Each row comes from the steps of one walk. Every step used is in the known rows, and no mark comes twice. Write the walk behind each row, first mark first.
Known rows
S/A/U/T: [-.06, -.27, -.01, -.19, .14, -.11, -.26, .09, .26, .14, -.29, .17, -.14, -.12, -.01, .26, -.27, .02, .25]
A/S/L/U/F/Y: [.07, -.21, -.27, -.23, .01, .09, .01, .13, -.10, -.06, -.19, -.43, -.16, .68, -.32, .13, .09, -.02, .73]
S/L/U: [-.03, -.17, .09, -.08, -.30, .19, -.05, .00, -.42, .04, .06, -.09, -.13, .25, -.14, .19, -.01, -.12, -.02]
L/U/F: [-.07, .03, -.11, -.28, -.12, .16, -.03, .09, .18, .06, .05, -.29, -.06, .45, -.09, -.07, .17, -.24, .38]
T/S/L/U/A: [-.27, .08, -.15, -.27, -.42, .52, -.17, .18, -.38, .15, .09, -.22, -.18, .42, -.06, .17, .08, -.07, .40]
J/Y: [.06, -.17, .05, -.15, -.25, .24, .02, .02, -.22, -.09, -.02, .06, .12, -.03, .01, .13, .05, .17, -.15]
L/S/A/U: [-.10, -.05, -.09, -.19, .30, -.06, -.35, .19, .09, .09, .14, -.01, -.05, -.11, .07, .25, -.25, -.08, .23]
Y/F/U/A/S: [.11, -.14, -.32, -.22, .64, .24, -.39, .17, .19, .07, .14, -.47, -.04, .14, -.01, .14, -.31, -.11, .49]
L/S/A: [-.06, .12, .07, -.23, .26, -.08, -.20, .00, .20, -.01, .07, .09, .00, -.02, .12, .27, -.24, -.18, .17]
Y/F: [-.09, -.01, -.09, -.10, .34, .32, -.03, .06, .08, .13, .06, -.07, -.07, .13, -.13, .08, .04, -.09, -.18]
J/Y/F: [-.03, -.16, -.04, -.25, .09, .57, -.02, .08, -.14, .03, .04, -.02, .05, .09, -.13, .21, .10, .09, -.33]
T/S/L/U/F/Y: [-.15, .22, -.29, -.33, -.27, .39, .05, .13, -.15, .16, -.21, -.25, -.12, .59, -.39, .06, .42, -.03, .62]
L/U/T: [-.09, -.19, .03, -.20, -.26, -.09, .05, -.14, .13, .13, -.21, -.30, -.05, .35, -.07, .21, .06, .03, .22]
T/S/L/U/F/Y/J: [-.21, .31, -.16, -.44, -.12, .37, -.10, .26, -.01, .29, -.35, -.24, -.22, .51, -.50, .17, .32, .00, .60]
Y/F/U/T: [.07, -.14, -.05, -.21, .45, .10, -.16, -.11, .35, .25, -.29, -.20, .03, -.03, -.14, .21, -.10, -.04, .04]
A/S/L/U: [-.02, -.37, .04, -.10, -.01, .01, -.08, .09, -.43, -.10, .03, -.21, -.15, .36, -.04, .19, -.08, -.01, .25]
Y/F/U/A: [.09, .06, -.28, -.20, .34, .43, -.36, .07, .19, .22, .15, -.35, -.02, .02, -.12, .15, -.25, -.24, .22]
U/F/Y/J: [.03, .28, -.18, -.23, .17, .06, -.07, .16, .48, .18, -.36, -.22, -.11, .23, -.40, .06, .08, .02, .47]
J/Y/F/U/T/S: [-.08, -.10, -.05, -.47, .22, .46, -.13, .02, .06, .24, -.36, -.06, .18, -.05, -.10, .26, .21, .25, .05]
Y/J: [-.06, .10, .13, -.11, .14, -.02, -.16, .13, .15, .13, -.14, .00, -.09, -.09, -.11, .11, -.09, .03, -.01]
S/A/U/F/Y/J: [.04, .18, -.24, -.36, .33, .08, -.40, .34, .49, .26, -.29, .01, -.23, .03, -.43, .20, -.17, -.11, .64]

Which walk is each row?
[.00, .11, -.35, -.20, .21, .08, -.22, .35, .37, .28, -.29, -.34, -.14, .15, -.45, .05, .08, .13, .52] | A/U/F/Y/J
[.09, .18, -.31, -.12, .02, .07, .09, .04, .33, .04, -.23, -.22, -.01, .32, -.28, -.04, .17, -.01, .49] | U/F/Y
[.09, .07, -.37, -.26, .20, .09, -.24, .22, .33, .12, -.16, .00, -.15, .11, -.32, .09, -.08, -.15, .65] | S/A/U/F/Y
[-.07, -.31, -.05, -.25, .09, .14, -.08, .21, -.13, -.11, -.06, -.23, -.17, .55, -.03, .03, .01, -.12, .50] | A/S/L/U/F
[-.07, -.14, -.10, -.15, -.44, .40, -.18, .07, -.33, .07, .14, -.28, -.20, .39, -.09, .24, -.18, -.18, .24] | S/L/U/A
[.01, -.09, -.14, -.33, .17, .07, -.15, .25, .05, .07, -.32, -.43, -.24, .60, -.43, .24, .00, .02, .72] | A/S/L/U/F/Y/J
[.05, .01, -.48, -.10, .06, .10, -.07, .22, .22, .14, -.16, -.33, -.06, .23, -.33, -.05, .17, .10, .54] | A/U/F/Y
[-.03, -.16, -.22, -.08, .16, .02, -.17, .17, .08, -.11, .06, -.31, -.09, .26, .16, .06, -.23, .07, .55] | U/A/S
[-.17, .40, -.31, -.47, .36, .20, -.39, .46, .43, .33, -.34, .06, -.21, .04, -.39, .13, .09, -.02, .81] | T/S/A/U/F/Y/J
[.00, .10, -.10, -.32, -.14, .25, -.12, .15, .06, .22, -.30, -.31, -.24, .48, -.54, .25, .06, -.10, .44] | S/L/U/F/Y/J
[-.23, .12, .09, -.34, .11, .00, -.09, .01, .31, .12, -.41, .37, -.08, -.01, .08, .19, -.01, .00, .37] | U/T/S/A
[-.30, -.27, -.09, -.11, -.05, .19, -.08, .22, -.23, .21, -.43, .10, -.11, .01, -.05, .14, .14, .37, .13] | A/U/T/S/L
[-.04, -.30, -.13, -.03, .09, .18, -.18, .20, -.22, -.15, -.03, -.13, -.17, .24, .12, .15, -.32, .07, .38] | U/A/S/L
[.01, -.11, -.06, -.12, .17, .02, -.33, .19, .02, .08, .07, .22, -.13, -.20, -.03, .13, -.25, -.14, .17] | S/A/U
[-.01, .14, .08, -.38, .24, -.10, -.30, -.07, .33, .18, -.40, .29, .04, -.27, .05, .19, -.13, -.09, .50] | F/U/T/S/A
[-.23, .04, .02, -.21, -.29, .33, -.04, .11, -.49, .12, .01, -.02, -.11, .28, -.11, .11, .25, -.03, .14] | T/S/L/U
[-.06, .23, -.27, -.42, .47, .00, -.42, .35, .57, .26, -.22, -.25, -.16, .13, -.33, .32, -.18, -.05, .70] | L/S/A/U/F/Y/J
[-.17, -.22, -.05, -.25, .26, -.18, -.27, .08, .33, .15, -.22, -.07, -.06, -.03, .09, .38, -.27, .08, .30] | L/S/A/U/T
[.19, -.14, -.04, -.29, .22, .45, -.21, .01, -.12, .10, .05, -.10, .16, -.16, -.16, .22, -.02, -.01, -.20] | J/Y/F/U
[-.29, -.12, -.19, -.16, .03, .03, -.07, .19, .07, .24, -.34, -.08, -.03, .02, .01, .03, .24, .36, .30] | A/U/T/S
[.18, .06, -.19, -.11, .00, .10, -.33, .01, .12, .09, .10, -.27, .05, -.11, .02, .07, -.29, -.15, .39] | F/U/A
[-.06, -.19, -.23, -.22, -.06, .06, -.20, .14, -.03, -.04, .22, -.57, -.12, .52, .06, .14, -.14, -.04, .67] | L/U/A/S
